Known rows, with every way that one mark hangs from another
{kenon kilug}: [  0  -3  15   4  -2   2   3   1  -6   3 -14  11  -2  -3  -1   0   0   9
  -4  -6   0   4  13   9   4   8  -7  -1  -4   5]
{saziz kenon}: [ 10  -5  14   4   8 -12  -2   2   8   2  -2  19  -8   3   8   2  -6   9
  -4 -12   5   4   9  12 -22  -3  -7  -5  -2   7]
{savurab {dolati {kilug kenon} mavek saziz}}: [-12   0  20  -3  -7 -19   3   3  -2  -2  -3  14  -3  10 -18   6  -6   9
   8 -13   4   3  18  40   7   3 -22 -13  -7  -1]
{bazikif {kenon {dolati mavek}}}: [ -2  -4  15  -1   9  -4   3   2   7   2 -12  35  -9  11   6   4  -1  12
  -9   6   7  -4  17  -1 -11   1 -10   0  -2   4]
{ditoru mavek}: [  0  -4  16   5   3  -3  -2   3   3  -2  -7  20  -2  -2   6   0  -1   6
  15  -1   4   5   5  -1   8   1  -4 -13  -3   7]
{mavek ditoru {dolati kenon}}: [  8   5   3  -2   2 -26  -3  -1   6   0 -10  20  -6   7 -35   2   1  12
   8 -10   5   4  15   9 -17   6 -12  -7 -12   5]
{savurab dolati {kenon kilug muga}}: [  7   4   5   8  -3 -17  -3   1 -10   0 -17   6  -7   1 -23   6 -10  13
 -15  -1   5   7  10  47  -2  11  -9  -5   2   4]
{kilug dolati}: [  3  -3   4   4   4 -10   4   2   2  -3  -7  12  -7   0  12   7  -1   7
   6  -9   4   1   7  26  -4   1  -6   0  -3   2]
{lapum {kenon dolati}}: [  6  -1   6  -2   6 -12   0   3   1   4 -10  21 -18   5   3   2  -5  10
  -7   1   9  -1   0  10 -16   3 -11  -4   3   3]
{mavek {dolati ditoru saziz}}: [  4   2   9  -3  -2 -13  -5   1   2   1  -6  14   2  -1 -13   2   1   7
  12  -5   0   2   8  33  -1   5 -20  -9  -8   4]
{bazikif kenon}: [  4  -7  16   3  10  -7   0   6   4   1 -13  22  -5   3   6   0  -8  12
  -3  -9   5   1   6   0 -16   0  -2  -2   1   5]
{kilug {dolati saziz}}: [ -2   1  12   1  -1  -7   2   3   1  -2  -7   4  -4   1   8   5  -4   6
  16 -13   0   2   7  49   6   3 -16  -3  -4   2]
{kilug {dolati {ditoru mavek}} kenon}: [  5   6   5  -1  11 -20   3   6   3  -4  -3  27  -1   1  -2   8  -9   9
   9  -5   7  -4   8  31   4   1 -17 -15  -8   2]
{bazikif {kenon muga}}: [  2  -2  13   9  12   4  -4   6   1   4 -16  17  -1   1   2   0  -2  16
  -8  -4   1   1  13  17 -12   6  -4  -7   5   9]
{saziz {kenon kilug}}: [  6  -1  16   3   6  -5   1   1   0   5  -7  15  -6   2  -1   1  -7  11
 -13 -11   3   4  17  14 -15   4  -9  -1  -8   7]
{dolati {ditoru mavek} {kilug kenon} saziz}: [ -7   4  23  -6  -3   0  -5   7  -7   1   1  22   5   3 -20   0 -11   9
   8  -8   1   0  13  27  14   7 -24 -22 -10   4]
{dolati ditoru}: [  7  -4  13   0   1  -5  -3   3   0  -1  -5  20   2  -1  -2   1   0   8
  -2  -3   0   0   4   3   1   2 -12 -11   0   6]
{lapum {kenon {dolati saziz}}}: [  3   2  13  -5   1  -9  -2   4  -2   5  -8  13 -15   5  -3   0  -8   9
   2  -2   6   1   0  31  -6   5 -21  -7   1   3]
{kilug {dolati {ditoru mavek} saziz} {kenon savurab}}: [  8  13  12  -5   3 -14   2   9   1   0   3  19   9   0  -9   6 -20   7
  17  -8   2  -4   9  42   9   6 -27 -23  -9   3]
{dolati ditoru mavek saziz}: [ -4   1  26  -3  -4  -2  -5   3   3  -2  -2  21  10   3  -6   2   3   8
   8   1  -1  -1  15  19  15   2 -26 -14  -8   5]
{mavek ditoru}: [  1  -3  11   1  -3 -12  -1   0   3   2  -4  14  -2   1 -13   2   5   9
   9  -2   2   5  13  -5   0   4  -8 -11   0   7]
{lapum {dolati ditoru mavek} {kenon kilug savurab}}: [ 10  14  26  -8   2  -4   5   2  -2   2 -11  34  -3   5 -17   2  -4  13
 -17   2   7  -6  16  -9 -11   8 -28 -10 -15   4]
{ditoru {mavek {dolati kilug}}}: [ -6  -3   9   0   0   0  -2  -3  -1   0  -7  23  -5   0  -9   1   2   8
  11  -3   4   5  16   0  -8   6  -4  -8 -12   5]
{lapum dolati}: [  7  -3  15   4   1  -9   2   2   3  -4 -11  20 -17   0   7   4   7   6
   6 -11   5   4   3  13  -3  -1  -8   0  -2   4]
{saziz {kenon {dolati kilug} savurab}}: [ 12  -1   8  -5  -3   3   2   0  -2   9   7  24  -8   8  -4   2 -11   9
 -19  -9   1  -2  20  -1 -35   4 -11  -8  -4   7]
{mavek ditoru {dolati kilug {saziz {kenon muga}}}}: [ -6  10   8  -1  -2  -6  -9  -4   1   8   1   8  -1   7 -35   2   4  15
   0  -6   0   7  38  38 -22  13 -21 -14 -11   9]
{kilug {dolati mavek saziz} {kenon muga savurab}}: [ -3  13  12   5   2  -5   7   5   3   4  -3   9   9   3  -2   9  -7  13
  12  -4  -1  -2  26  63   4   9 -25 -17  -5   3]
{bazikif {kenon {dolati mavek} kilug muga savurab}}: [  0   9  13   2   6  15   5   2  -5  11 -16  25   4   6 -11   2  -3  17
 -24  12  -2  -4  36   5  -8  15 -15  -6  -3   9]
{dolati kenon kilug}: [  3  -4  18   0  -3   5  -4   3  -6   0  -8  20  -3   6 -14  -2  -7  11
  -9 -21   2   0  11   6 -14   4  -9  -5 -12   5]

Rows
[  2   2   8  -4   4 -16   3   3   4   2  -1  36  -6   8  -7   8   1  10
  -5   7   5  -7  17  17   2   2 -22 -12  -3   2] : {kilug {kenon {dolati ditoru mavek}}}
[ 14  -3  10   0   4 -21   4   6   2   1  -9  18  -1   4  -5   2 -19  10
  -5 -12   5   1   1  -3 -20   1  -5  -9   4   4] : {bazikif {kenon {savurab dolati}}}
[  9   9   4   2  -1   2  -7   0 -13   5 -13  19  -5   3 -25   6  -6  14
 -29  12   2  -3  19  40  -2  15 -19  -6   0   7] : {savurab {kenon {dolati ditoru} kilug muga}}
[ -2  -6  11  -5   4   7   0   3  -6   5 -10  27 -12   9  -4   2  -6  13
 -19  -5   4  -3  17  -3 -21   5  -6   0  -1   4] : {bazikif {kenon {dolati kilug}}}
[-11   0  29  -6  -9  11  -6   2  -4  -1   1  23  10   6 -13   1   1   9
   0  -2  -2  -3  24  14   9   6 -26 -14 -12   5] : {dolati ditoru kilug mavek saziz}
[ -8  13  24   2  -3  -2 -10   4   2   0  -7  13   9   9 -35   1   5  15
   9  -2  -2   1  30  35  12  12 -29 -19 -11   9] : {dolati {kenon muga} {mavek ditoru} saziz}
[-14   8  23  -1  -4   9  -5   4  -7   4   0  20  11   5 -22   3   0  15
  -3  -1  -3  -3  31  45  10  10 -30 -21  -8   6] : {dolati ditoru {kilug {kenon muga}} mavek saziz}
[ 12  10  24  -5  -2   4   0   5  -4   2  -9  31  16   6 -27  -1 -11  13
 -17  -5  -1  -7  22  -4  -2  10 -25 -13 -19   7] : {dolati ditoru {kenon kilug savurab} mavek}
[ -4   6  14  -3   3   0   5   0  -3  -2  -9  24   6   4  -5   8   3  11
  -9   2   2  -5  26  19   8   8 -22  -3 -15   3] : {kenon {kilug {dolati ditoru mavek}}}
[  2   8  12   1   3 -19   0   2   6   3  -8  22   9   9 -29   5  -3  16
  -5   4   2   1  28  -4 -11  10 -15 -21   1   8] : {bazikif {kenon muga {savurab {dolati {mavek ditoru}}}}}
[  0   6  14  -7  -8   5  -2   3 -12   5  -9  13  -2   1 -18   1  -1   8
  -9   2  -5  -1  18  33  15  13 -26  -8  -5   6] : {kenon {dolati ditoru saziz} kilug}
[ 14  -3  10  -3  -3 -15   1   1  -1   2   6  17  -3   7 -11   3 -16   8
 -14 -18   3   4  13   2 -33   1  -9 -12  -3   5] : {saziz {kenon {savurab {dolati kilug}}}}
[  4  -1  12  -1   7 -11   1  -1  11   2   0  33 -12  11   7   6   2   9
  -8   3   6  -1  21   7 -18  -3 -15  -4  -6   5] : {saziz {kenon {dolati mavek}}}
[  7   7   3   7   7  -1  -3   5  -2  -2 -12  11  -2   3  -8   4  -2  13
  -4 -15   1  -2  14  51  -8   8 -12  -6  -8   6] : {kilug {dolati {kenon muga}}}
[ -5  11  21  -6 -15 -18   5  -1  -3   3  -5   7  11   7 -36   4  -3   9
   7  -1  -2   5  29  10  15  13 -27 -18  -9   5] : {kenon kilug {savurab {dolati {mavek ditoru} saziz}}}
[ 12  11   6   0  -4 -20  -1   8  -5   3  -1   4   9  -1 -28   3 -12  10
   2  -9  -4   1  11  58   6  10 -27 -28   4   6] : {kilug {kenon muga {savurab {dolati ditoru saziz}}}}
[  4  15  11   1  -2   0  -6   3 -13   0 -12   5   5   1 -23   8 -14  14
 -13  -1   1  -2  19  75   7  15 -28  -6  -8   4] : {savurab {kenon {kilug {dolati ditoru saziz}} muga}}
[  6  15  10  -3  -9  19  -3   4 -16  11  -6   7  10  -2 -26   0  -3  11
 -14   6 -11  -2  27  40  12  21 -28 -18  -3  11] : {kenon {dolati ditoru saziz} kilug muga savurab}
[  7  13  11   0   3  -5 -10   5 -11  -4 -14  20   5   2 -44  -1  -6  13
 -14  -4  -1   0  18  33  14  16 -20 -21 -13   9] : {savurab {dolati {ditoru mavek} {kenon kilug muga}}}
[  6  11  12   1  -7 -14 -10   3 -14  -2 -12   3   3   2 -37   4 -14  12
 -14  -1   0   3  12  66  10  14 -27 -13  -3   5] : {savurab {dolati ditoru saziz} {kenon kilug muga}}
[ -6   7  31  -1  -4   4  -2   4  -4   0 -14  16   5   8 -19  -2  -6  12
   0 -10   0   0  22  31  13   9 -26  -4 -19   5] : {dolati {kenon kilug} mavek saziz}
[-10   6  14   4  -3   9  -4   1  -1   4  -7  13  -2   5  -3   4  12  10
   6  10  -4   1  26  45  15   9 -22 -11   0   7] : {kenon {dolati mavek saziz} muga}
[ 17   8  22  -6  -5  -3  -7   9  -3   1  -3  14  13   3 -24  -3 -18   9
   0 -17  -4  -4   5  21  -2   6 -27 -19 -10   8] : {dolati ditoru {kenon savurab} saziz}
[ -2   3  13   2  -3  -5  -8   2  -5   2   1   4  -4   6 -20   2  -5  11
  -9 -16  -2   7  22  53 -11   8 -18 -14  -4   7] : {savurab {dolati kilug {saziz {kenon muga}}}}
[  4   3  19  -2   3 -14   8   3   0   2 -15  23   5   8 -14   3 -13  13
 -14  -4   4   0  20  -6 -10   7 -12  -6  -7   4] : {bazikif {kenon kilug {savurab {dolati mavek}}}}
[ -2  13   7   3   6  11  -3   2 -10   0 -11  17   7  -4 -12   5   3  13
  -6   5  -2  -2  26  36  16  16 -17 -15 -12   8] : {kenon {kilug {dolati {ditoru mavek}}} muga}
[  7   4  25  -4 -11  10  -4   7  -9   3  -3  10   8   6 -21  -5 -19   9
  -1 -24  -4  -1  12  17 -10   8 -20 -13 -13   6] : {dolati {kenon savurab} kilug saziz}
[ 14   9   9  -1   4  -4  -1   6 -10   5 -13  16  11   1 -30   0 -13  16
 -28  -3  -2  -2  20  15  -8  16 -16 -16   0   9] : {bazikif {kenon kilug muga {savurab {dolati ditoru}}}}
[  8  11  17  -1  -2  21 -11   6 -11   2  -1  27  17   2 -33  -4 -12  14
 -13  -6  -5  -5  22   3  -4  14 -19 -28 -14  12] : {dolati {ditoru mavek} {kenon muga savurab} kilug}
[ 15  -2   8  -2   6  -4   4   5   2   7  -9  25  -5   5   3   1 -13  10
 -11  -2   2  -4   9  -6 -22   4  -7  -5   4   6] : {bazikif {kenon dolati savurab}}
[  6   0  12   0  -6 -14  -5   3  -2   1  -8  13 -14   6  -6   6 -14   6
   3   0   6   2   0  44  -3   2 -18  -2   2   2] : {savurab {kenon {dolati saziz}}}
[ -4   7  13  -5   1 -12   2  -4   5   7  -2  28  -8  13 -21   7   5  13
 -15   9   4   0  39   1 -10   9 -21  -6 -12   6] : {saziz {kenon {dolati {mavek ditoru}} kilug}}
